Each row was made from one path, in order. Every step used is in the known rows, and no mark comes twice. Write each row's path.
Known rows
y u z h e: .20  -.59  -.74  -.22  .43  -.21  .32  -.09  -.29  -.16  -.41  -.19  .36  -.22  -.10  .05  -.73  .04  .65  -.52  .25  -.27  .41  -.68
b h: .01  -.05  .03  -.15  .25  .08  -.19  .21  .26  -.10  -.21  .38  -.33  .30  -.14  .10  .12  -.21  .24  -.56  -.12  .14  .27  -.31
h y u: .19  -.43  -.31  .00  .38  -.10  -.04  .19  -.31  -.33  -.29  .26  -.14  -.18  -.09  .27  -.28  -.22  .21  -.28  -.18  -.18  -.10  -.53
z u e h b: .07  .16  -.14  .09  .03  -.18  -.15  -.40  -.03  .08  -.49  -.29  -.09  .37  .12  .30  .00  .01  -.44  -.41  -.01  -.04  -.03  .15
e h z: .09  .18  -.22  .15  .33  .50  .16  .05  -.01  -.51  -.18  .04  -.22  .36  -.30  .21  .27  .25  -.05  -.44  -.35  -.26  -.09  -.19
y u: -.09  -.25  -.31  -.04  .38  .20  -.14  -.03  -.11  -.47  -.26  .05  -.07  .03  -.28  .18  -.24  -.10  .44  -.31  .14  .03  .06  -.59
e h y u: .22  -.47  -.26  .18  .48  .08  -.07  .15  -.08  -.29  -.28  .26  -.08  -.21  -.26  .38  -.01  -.02  .07  -.50  -.13  -.47  -.16  -.40
z h: -.01  .01  -.41  -.12  .16  .11  .14  .00  .20  .07  -.20  -.15  -.45  .15  -.20  -.26  -.25  .08  .30  -.35  -.30  .05  .30  -.25
z u e: -.27  -.28  -.19  -.05  -.01  -.28  -.32  -.31  .07  .10  -.29  -.49  -.17  .42  .01  .11  -.05  -.17  -.25  .00  .06  .21  .18  -.02
b u z h: .11  -.53  -.52  -.29  .19  -.17  .15  -.10  .11  -.26  .06  -.26  .07  -.24  -.21  .11  -.05  .06  -.01  -.25  .16  .12  .39  -.28
u y: .16  -.06  -.32  -.19  .12  .22  -.34  -.10  -.11  -.15  -.29  -.08  -.14  .23  .05  .23  .29  -.24  -.25  -.25  .08  .03  .32  -.53
y u z h: .11  -.50  -.54  -.34  .43  .14  .17  -.14  -.02  -.26  -.28  -.14  .24  -.38  -.24  .07  -.41  -.08  .42  -.35  .17  .02  .65  -.61
y u e h z: .05  -.04  -.23  .02  .37  .45  .02  -.18  .15  -.51  -.24  -.03  .09  .29  -.08  .34  .07  .28  -.13  -.14  -.19  -.08  .03  -.10
e h y: .24  -.29  -.25  .28  .21  -.03  -.10  .21  .00  -.03  -.22  .28  -.32  .06  -.17  .26  .13  .12  -.21  -.58  -.38  -.40  -.20  -.19
u e h z: .07  .14  -.23  .09  .11  .44  -.01  -.11  .22  -.33  -.12  -.02  -.19  .52  -.08  .16  .29  .33  -.38  -.32  -.35  -.06  .03  .07
b u z: .15  -.62  -.43  -.09  .25  -.07  -.09  -.06  -.21  -.52  .01  -.12  .21  -.12  -.26  .39  .20  -.05  -.10  -.40  .31  .01  .15  -.46
u z h e: .25  -.37  -.78  -.08  .18  -.25  .26  -.03  -.21  .06  -.36  -.19  .13  -.01  .00  -.11  -.50  .16  .41  -.56  .07  -.27  .36  -.54
e h: .04  -.08  -.25  .25  .19  .31  -.16  -.07  .17  -.14  -.24  .03  -.25  .15  -.38  .15  .28  .15  -.03  -.64  -.08  -.29  -.07  -.23
b u e: -.08  -.29  -.29  -.01  .00  -.15  -.35  -.19  .25  -.22  .07  -.10  -.19  .35  -.08  .23  .08  .14  -.29  -.07  .05  .32  -.09  .06
y u z: .08  -.62  -.44  -.18  .46  .16  -.01  -.15  -.27  -.51  -.33  -.08  .36  -.30  -.22  .30  -.15  -.21  .37  -.48  .34  -.11  .34  -.76
l z: -.16  .02  -.31  .10  .11  .53  .26  -.05  -.10  .10  -.05  .11  -.34  .26  -.44  .02  .03  .10  .07  -.53  -.09  -.34  .01  -.44
z h b u e: .23  .26  -.45  -.23  .02  -.27  .04  -.21  .23  -.09  -.11  -.02  -.32  .21  .20  .07  -.33  .26  -.17  -.20  -.23  .46  .17  .28
u e h: .01  -.12  -.23  .14  .01  .24  -.34  -.28  .49  .08  -.20  -.05  -.23  .45  -.09  .15  .30  .27  -.29  -.51  -.13  -.07  .03  .09
e h b u z: .38  -.17  -.40  .09  .30  .05  .11  -.15  -.25  -.62  -.29  .12  .31  -.15  -.14  .54  .18  .14  -.20  -.80  .31  -.19  -.04  -.22
y u e: -.08  -.23  -.32  -.02  .26  .10  -.31  -.26  .16  -.22  -.28  -.07  -.03  .20  -.04  .19  -.22  .00  .16  -.20  .06  .22  .13  -.29

Write each row's path
.05  -.32  -.25  .11  .28  .29  -.31  -.30  .39  -.17  -.34  -.06  .03  .17  -.19  .27  .08  .20  -.07  -.37  .07  -.11  .05  -.13 => y u e h
.15  -.01  -.67  .02  .16  -.21  .15  .05  .01  .14  -.28  -.11  -.31  .28  -.11  -.20  -.61  .18  .49  -.51  -.21  -.23  .09  -.35 => z h e
-.17  -.31  -.14  .14  -.03  -.15  -.38  -.37  .26  .19  -.32  -.51  -.13  .35  -.06  .21  .26  -.03  -.46  -.20  .06  -.09  .08  .07 => z u e h
.23  .13  -.31  .25  .23  .10  -.02  -.04  -.03  -.44  -.20  .15  -.18  .11  -.23  .41  .07  .23  -.17  -.66  .05  -.14  -.40  -.03 => e h b u
-.10  -.25  -.19  -.24  .15  -.19  -.30  -.22  -.30  -.01  -.40  -.53  -.05  .18  .09  .30  .22  -.52  -.41  .06  .21  .00  .40  -.51 => z u y
.05  -.49  -.22  .07  -.02  -.47  -.26  -.12  .09  .32  -.28  -.27  -.17  .15  .11  .34  .18  -.07  -.62  -.13  -.24  -.25  -.07  .20 => z u e h y
.43  .11  -.28  -.05  .31  .11  -.17  -.12  -.11  -.47  -.33  .13  -.03  .08  .06  .61  .40  -.03  -.56  -.43  .16  -.13  -.06  -.16 => e h b u y
.26  -.35  -.39  -.18  .39  -.17  .20  .18  -.06  -.03  -.20  .13  -.27  -.31  -.01  .01  -.52  -.15  .34  -.17  -.36  -.12  .20  -.35 => z h y u
-.20  .00  -.16  -.13  .27  -.04  .22  -.01  -.34  -.42  -.18  -.37  -.14  .29  -.08  .07  -.06  -.23  .00  .15  -.19  .04  .08  -.35 => h z u
.10  .24  .02  -.23  .38  .27  .19  .24  .02  -.50  -.07  .37  -.29  .42  -.06  .06  .17  -.12  .13  -.31  -.41  .14  .19  -.27 => b h z
-.41  -.16  -.18  .03  .09  .15  .18  -.19  -.29  .22  -.19  -.26  -.18  .23  -.43  .06  .01  -.17  -.08  -.23  .08  -.31  .09  -.32 => l z u
.31  .19  -.34  -.24  .24  -.05  -.16  -.09  -.36  -.51  -.30  .07  -.10  .13  .18  .50  .13  -.21  -.44  -.27  .16  .18  .01  -.32 => h b u y
-.19  -.01  .10  -.31  .39  -.19  .16  .14  -.11  -.32  -.20  .00  -.12  .38  -.04  .11  .15  -.39  .06  .06  -.24  .13  .32  -.21 => b h z u
-.09  .26  -.20  .11  -.05  .17  .25  -.44  -.10  .31  -.39  -.16  -.06  .43  -.02  .26  .10  .11  -.52  -.50  .00  -.37  .00  .17 => l z u e h b
.01  -.07  -.12  -.21  .27  .12  -.03  -.17  -.26  -.31  -.36  -.47  .09  .26  .02  .41  .57  -.25  -.57  .10  -.04  -.33  .27  -.30 => e h z u y
-.25  .00  -.17  -.25  .05  -.18  .01  -.27  -.15  -.25  -.23  -.54  -.12  .43  .11  .14  -.02  -.06  -.28  .26  -.28  .17  .16  -.03 => h z u e
.00  -.01  .20  -.57  .41  -.11  -.02  .12  -.20  -.29  -.29  -.09  -.01  .41  .33  .31  .46  -.64  -.38  .21  -.12  .10  .59  -.32 => b h z u y
.08  -.21  -.46  -.22  .15  .08  .43  -.08  .07  .42  .00  .20  -.18  -.08  .00  -.02  -.42  .05  -.07  -.10  -.44  -.27  .20  -.05 => l z h y u e
.15  .59  -.47  -.09  .09  .39  .71  -.09  -.19  .20  -.18  .17  -.42  .14  -.14  -.14  -.42  .18  .17  -.65  -.31  -.19  .15  -.15 => l z h b
.40  -.77  -.09  -.32  .57  -.20  .02  .24  -.26  -.36  -.24  .56  .29  -.36  .12  .44  .02  -.49  .20  -.48  .03  -.13  .41  -.62 => b h y u z
-.04  .03  -.62  .06  .12  .19  .54  .00  -.10  .47  -.16  .02  -.30  .29  -.30  -.31  -.54  .27  .35  -.57  -.20  -.53  .05  -.33 => l z h e
.29  .14  -.30  .10  .32  .26  -.10  -.34  .07  -.31  -.52  .15  .06  .19  .02  .38  -.17  .19  -.04  -.62  .01  -.01  .00  -.07 => y u e h b
.30  -.38  .00  -.15  .53  -.22  -.09  .36  -.05  -.28  -.24  .61  -.11  -.08  .03  .29  -.14  -.39  .29  -.39  -.23  -.07  .15  -.41 => b h y u
-.19  -.03  -.12  .04  .29  .08  .19  -.04  -.16  -.38  -.30  -.36  -.13  .26  -.32  .23  .29  -.03  -.18  -.09  -.17  -.29  .00  -.17 => e h z u
.09  -.29  -.28  -.21  .22  .03  -.35  -.04  -.06  -.37  -.11  -.11  -.06  .15  -.07  .43  .39  -.19  -.43  -.05  .22  .12  .18  -.39 => b u y
